Each row comes from the steps of one walk. Every step used is in the known rows, and no mark comes twice. Write the walk behind each row, first mark first.
Known rows:
leza/sateni/sotuv/balu/napi/roluro: [-0.94 -1.29  2.71 -1.18 -2.59 -1.10 -1.23  1.88 -1.85 -2.01 -1.22 -0.43
 -0.01 -2.18  4.51  2.65  0.24 -4.55 -3.25 -2.61 -3.83 -0.03  0.20  2.98
  3.81]
napi/biba/ruki: [ 0.48  0.25  4.96  0.09 -0.12 -6.39 -3.27  2.08 -0.94  0.76 -2.17 -1.15
 -2.04 -1.67 -0.13  0.37  2.10 -1.35  0.32 -3.41 -5.17 -0.53 -1.34  1.25
  0.83]
roluro/napi/balu: [-2.59  1.01  3.37 -1.18 -3.29 -1.85 -2.94  1.48 -1.83 -0.63 -4.03 -1.58
 -1.02  2.26 -0.73 -0.03  2.48 -0.88 -0.37 -0.53 -1.92  1.13  1.24  2.50
  1.52]
roluro/napi/balu/sotuv/sateni/leza: [-1.56  0.55  4.54 -1.40 -0.88 -0.52 -2.61 -0.17 -2.64 -3.96 -4.19 -0.81
 -1.99 -0.41  2.41  1.04  2.99  0.19  1.03 -1.59 -1.42 -3.22  1.84  3.50
  0.85]
napi/balu/sotuv: [-0.63 -0.20  2.35 -1.77 -0.31 -2.29 -3.26  2.62  0.78  0.93 -0.36 -0.68
 -1.97 -0.75  1.34  0.17  3.48  1.50 -1.18 -1.88 -2.09 -2.66  0.31  1.64
  0.98]
balu/sotuv/sateni/leza/biba/napi: [-0.78 -2.79  6.78 -0.40 -0.60 -1.42 -2.05  2.38 -2.68 -4.92 -4.28 -2.65
  0.57 -1.09  4.02  2.60  1.72 -1.09  0.31 -3.98 -3.08 -2.09 -0.09  3.44
 -1.71]
sotuv/sateni/leza: [ 0.03  1.05  4.80 -0.31 -1.49 -1.34 -2.33  0.81 -1.95 -4.67 -3.86 -0.06
 -2.10 -1.98  2.42  0.33  2.34 -0.05  2.11 -1.78  0.03 -3.37  1.16  2.69
  1.09]
roluro/napi/biba: [-0.02 -1.21  4.89  0.38 -1.76 -3.01 -2.36  2.87 -2.44 -1.15 -4.19 -1.50
  1.94 -0.11  0.30  1.11  0.72 -2.33 -0.88 -2.02 -3.27  1.59 -1.55  3.34
  1.02]
ruki/biba/leza/sateni: [-1.12 -1.10  4.37  0.22 -1.58 -3.16 -1.28  1.75 -1.39 -3.23 -3.52 -1.41
  0.40 -0.72  2.88  0.89  1.36 -0.97  0.44 -2.98 -3.10 -3.34  0.05 -0.88
  0.50]
rikuz/sudin: [ 0.23  1.16  1.68 -1.16 -3.81 -3.71 -2.52  3.17  1.35 -0.39 -2.77  0.18
 -1.81 -0.84  0.95 -2.63  1.83 -0.12  0.40 -2.18  0.02 -1.05  0.41  2.96
  2.03]
tarozus/roluro/napi/balu/sotuv/sateni/leza/biba/ruki: [-2.62 -0.90  5.53 -0.99  0.84 -4.45 -1.06 -0.02 -3.68 -4.25 -3.28 -2.14
 -4.10 -0.70  1.89  2.71  2.75 -2.46  0.49 -5.27 -4.84 -2.99  1.16  1.10
 -0.84]
tarozus/roluro: [-0.84 -0.19  3.81 -0.73 -0.28 -2.89 -1.66  3.29 -0.64 -3.60  0.30 -0.61
 -2.13 -1.75  0.55  1.00  0.79 -1.47 -0.23 -2.99  1.41 -0.33 -0.32  1.53
  0.92]
roluro/napi: [-1.49  1.06  4.91 -0.17 -2.76 -1.37 -1.91  1.96 -2.31 -2.62 -4.05 -1.99
 -0.30  1.86 -0.24  1.37  0.36 -1.33  0.29 -1.34 -1.48  1.28  0.71  3.41
  0.12]
ruki/biba: [-0.15  0.06  3.62 -0.12 -0.92 -2.50 -1.23  3.52 -1.25 -1.40 -2.26 -0.17
  0.77 -0.89  0.67  1.03  1.00 -0.74 -2.54 -3.05 -1.35 -1.31 -2.45  0.69
 -1.12]
ruki/biba/leza/sateni/sotuv/balu: [-2.08 -0.87  2.06 -0.55  0.66 -1.43 -2.34  1.00 -2.16 -2.13 -4.90 -0.33
 -0.76 -0.72  2.79  2.81  3.80 -1.43 -4.08 -1.85 -5.86 -3.30 -1.55  1.41
  2.24]
sotuv/sateni: [ 1.29  0.99  5.21 -2.81 -2.09 -1.25 -1.45  2.08 -0.06 -3.83 -1.01  0.09
 -1.08 -0.27  1.22  1.12  0.97  0.65  1.79 -2.78  0.63 -1.64 -0.11  2.91
  0.85]
rikuz/napi/biba: [-0.61 -2.16  5.23 -0.44 -0.70 -3.42 -2.25  3.45 -0.67 -0.48 -3.35 -2.09
  2.06 -1.20  2.12 -1.13  0.27 -2.54 -0.27 -1.64 -2.34  1.01 -1.83  4.31
  0.27]
rikuz/napi/biba/leza: [-2.14 -2.15  5.90  1.20 -0.27 -4.65 -3.91  2.24 -1.87 -2.23 -5.60 -2.97
 -0.08 -2.27  2.56 -2.34  1.17 -1.80  2.26 -0.82 -3.94 -0.51 -0.81  2.68
  1.71]
sudin/rikuz: [-1.94  1.64  3.80 -0.20 -1.78 -2.04 -2.77  2.81  0.37 -0.27 -2.66 -0.45
 -1.13 -1.25  1.90 -0.09  3.13 -0.19  2.14 -2.52 -0.80 -1.50  0.75  1.49
 -0.20]
sotuv/balu/napi/biba/leza: [-2.17 -1.90  5.15  1.97 -1.68 -3.45 -4.40  2.35 -2.84 -0.96 -6.23 -1.86
 -1.57 -2.65  2.27  1.22  2.91 -1.69 -0.05 -0.77 -4.82  0.11 -1.13  2.10
  3.84]
roluro/napi/balu/sotuv/sateni/leza/biba: [-1.29 -2.08  4.52 -0.51 -1.12 -1.47 -0.94  1.19 -2.91 -3.68 -5.23 -1.64
 -0.40 -0.36  3.38  2.12  3.15 -1.16 -0.43 -3.30 -3.88 -3.64  0.82  2.34
 -0.39]
tarozus/roluro/napi/biba/leza: [-2.19 -2.05  5.50  1.53 -0.10 -4.70 -3.31  2.06 -3.83 -4.50 -4.79 -2.31
 -0.86 -2.16  1.00  0.08  0.99 -2.55  1.28 -2.10 -3.11  0.39 -0.84  1.52
  2.36]
leza/sateni/sotuv/balu/napi: [-2.19 -0.69  3.41 -0.20 -2.80  0.52 -1.34  2.15 -1.34 -0.11 -3.59 -1.57
 -0.85  0.21  3.86  4.36  2.08 -2.82 -3.05 -1.45 -3.30 -0.06  0.39  4.16
  1.63]
napi/biba/leza/sateni/sotuv/balu: [-1.06 -2.04  2.34 -0.35  0.53 -2.46 -3.53  1.16 -1.64 -1.07 -4.92 -0.37
 -0.38 -1.73  3.17  2.02  4.37 -1.65 -2.99 -1.33 -6.90 -2.49 -1.32  2.39
  4.15]
sateni/sotuv: [-0.47  0.42  2.42  0.14 -0.23 -1.74 -2.32  3.01 -0.76 -0.69 -2.30 -0.92
 -1.37 -1.53  2.36  0.34  1.96 -0.80 -1.56 -1.49 -2.72 -1.99 -0.58  2.94
 -0.04]

Which walk is each row?
[-1.27  0.70  1.58 -0.91  0.40 -0.81 -3.36  1.95 -1.09 -0.57 -3.60  0.23
 -2.17 -0.63  1.04  2.20  4.01 -0.56 -4.08 -0.70 -3.98 -1.20 -1.25  3.89
  2.44]
sateni/sotuv/balu
[-1.34 -1.02  4.63 -0.05 -0.94 -3.91 -2.14  1.38 -1.88  1.55 -3.42 -1.83
 -1.59 -0.96  2.87  3.87  2.41 -3.78 -2.37 -3.46 -7.44 -0.12 -0.93  2.97
  1.58]
leza/sateni/sotuv/balu/napi/biba/ruki
[-2.09 -1.99  3.10  0.09 -1.51 -2.08 -1.44  1.53 -3.60 -3.32 -3.33 -0.73
  0.02 -3.24  5.05  2.27  0.37 -4.74 -3.30 -2.94 -5.47 -1.51 -0.96  1.02
  3.39]
ruki/biba/leza/sateni/sotuv/balu/napi/roluro
[-0.62 -1.87  4.54  0.59 -2.42 -2.20 -2.91  3.43 -1.77  1.05 -4.09 -0.80
  0.38 -1.70  1.71  2.91  2.25 -2.52 -2.83 -1.62 -3.20  1.75 -2.19  3.62
  2.76]
sotuv/balu/napi/biba
[ 1.79  0.10  5.16 -3.40 -0.05 -0.98 -1.50  2.30  0.55 -3.40  0.61 -0.06
 -1.31 -0.88  2.33  2.08  1.06  1.70  1.18 -3.75  0.08 -3.28 -0.33  3.26
 -0.02]
balu/sotuv/sateni
[ 0.75  0.09  4.02 -4.30 -0.63 -1.34 -2.24  1.81  0.79 -1.82  0.46  0.20
 -1.81 -0.51  1.82  1.10  2.72  2.01  0.63 -2.98 -0.47 -3.28  0.14  2.62
  1.07]
napi/balu/sotuv/sateni
[-1.02 -2.16  5.40  0.53 -2.26 -3.53 -2.21  1.21 -2.34 -3.04 -5.01 -2.53
  1.43  0.00  2.52  0.79  1.12 -2.12  1.70 -2.27 -4.59 -0.89  0.69  1.28
  2.33]
roluro/napi/biba/leza/sateni
[ 0.43  0.33  4.74 -0.76  0.23 -0.96 -2.30  0.96 -1.44 -4.29 -2.53 -0.17
 -2.32 -2.66  3.52  1.16  2.38  0.92  1.46 -2.63 -0.51 -4.86  0.97  3.00
  0.39]
balu/sotuv/sateni/leza
[-1.98 -0.43  2.16 -0.68 -0.01 -1.32 -3.23  0.63 -1.37 -2.10 -4.57 -0.77
 -2.04 -0.43  2.80  2.17  4.26 -0.92 -2.29 -0.92 -5.49 -2.91  0.23  2.22
  3.52]
biba/leza/sateni/sotuv/balu
[-1.92  0.09  3.33 -1.72 -0.96 -1.51 -2.96  1.82 -1.03 -0.26 -2.02 -1.66
 -1.15  1.22  0.59  1.05  2.46  0.25 -1.11 -1.64 -2.57 -0.93  0.83  2.88
  0.48]
roluro/napi/balu/sotuv
[-3.95 -1.95  3.51 -0.76  0.70 -1.79 -3.44  0.78 -1.42 -0.75 -6.26 -1.41
  0.49 -1.38  4.78  0.72  4.31 -3.05 -0.94 -1.36 -6.69 -1.90 -0.66  3.79
  2.49]
sudin/rikuz/napi/biba/leza/sateni/sotuv/balu
[-2.07 -1.38  3.17 -0.02 -2.09 -2.00 -2.33  1.10 -2.80 -3.09 -3.07 -1.17
 -1.44 -2.97  4.88  1.77  0.84 -4.27 -1.39 -2.02 -5.13 -1.07  0.84  1.94
  4.76]
biba/leza/sateni/sotuv/balu/napi/roluro
[-1.39 -0.12  6.00 -0.24  0.17 -6.04 -2.26  1.61 -3.10 -2.04 -2.45 -2.02
 -1.98 -0.45 -0.83  1.71  0.52 -3.44  0.05 -4.09 -4.00  1.62 -1.02  2.01
  0.52]
tarozus/roluro/napi/biba/ruki
[-1.83 -2.65  4.53 -0.85 -0.12 -1.77 -0.34  1.40 -3.33 -5.37 -3.77 -1.54
 -0.96 -1.27  3.23  2.48  2.52 -2.20 -0.66 -4.18 -2.33 -3.29  0.58  1.81
 -0.32]
tarozus/roluro/napi/balu/sotuv/sateni/leza/biba
[-1.21 -2.41  5.94  0.13 -2.39 -2.54 -2.13  4.02 -1.75 -2.58 -4.00 -3.21
  1.55  0.65  1.63  1.78  0.99 -1.95 -0.62 -3.21 -3.38  1.16 -0.84  2.60
 -1.37]
leza/biba/napi
[-2.65 -2.52  3.42 -0.82  0.71 -2.12 -3.20  0.96 -1.73 -1.53 -5.65 -1.76
  0.46 -0.84  3.89  1.19  3.14 -2.88 -2.42 -0.87 -6.60 -1.40 -1.21  4.21
  3.17]
rikuz/napi/biba/leza/sateni/sotuv/balu
[-1.60 -2.68  4.16 -1.53 -0.71 -2.52 -3.06  3.53 -0.46 -0.07 -1.93 -2.62
  0.26  0.20  2.19  1.32  3.05 -0.13 -1.84 -3.17 -4.18 -1.06 -0.39  2.08
 -0.85]
leza/biba/napi/balu/sotuv
[-1.23 -0.48  2.59 -0.33 -1.68 -1.41 -2.28  2.34 -2.44 -1.74 -1.95 -0.21
 -1.33 -2.99  3.38  1.89  0.55 -4.04 -3.28 -1.94 -3.63  0.55 -0.66  3.45
  3.60]
sateni/sotuv/balu/napi/roluro
[-2.52 -0.57  4.17 -1.62 -2.15 -2.49 -3.50  2.90 -1.96 -0.64 -3.51 -1.37
  0.85  1.11  0.03  0.03  2.45 -0.96 -2.31 -1.85 -2.09  1.18 -1.33  1.64
 -0.36]
ruki/biba/napi/balu
[-1.46 -0.23  5.29 -1.87 -0.63 -0.92 -4.03  0.54 -2.09 -3.78 -3.49 -1.13
 -1.75 -1.18  2.96  0.66  3.27  0.65  1.25 -1.87 -1.06 -2.94  1.34  3.60
  0.71]
biba/napi/balu/sotuv/sateni/leza
[-3.40 -1.37  3.88  0.95 -1.74 -0.50 -1.57  1.75 -3.11 -1.56 -5.67 -1.81
 -0.89 -0.86  4.48  3.80  2.20 -2.90 -3.15 -1.86 -5.11 -1.43 -0.95  2.24
  1.21]
ruki/biba/leza/sateni/sotuv/balu/napi
[-1.48 -2.15  3.98  0.89 -0.61 -2.76 -2.03  1.37 -2.91 -2.39 -5.21 -2.66
  1.12 -0.88  4.15  0.89  1.42 -2.81 -0.08 -1.98 -6.17 -1.85  0.07  2.49
  1.44]
roluro/napi/biba/leza/sateni/sotuv
[-0.98 -2.89  5.80  1.41 -3.26 -3.52 -1.98  2.35 -1.45 -1.48 -3.99 -2.75
  0.63 -1.85  4.47  1.17  1.04 -2.45  1.98 -2.46 -3.84 -1.25  0.70  0.88
  2.17]
balu/napi/biba/leza/sateni
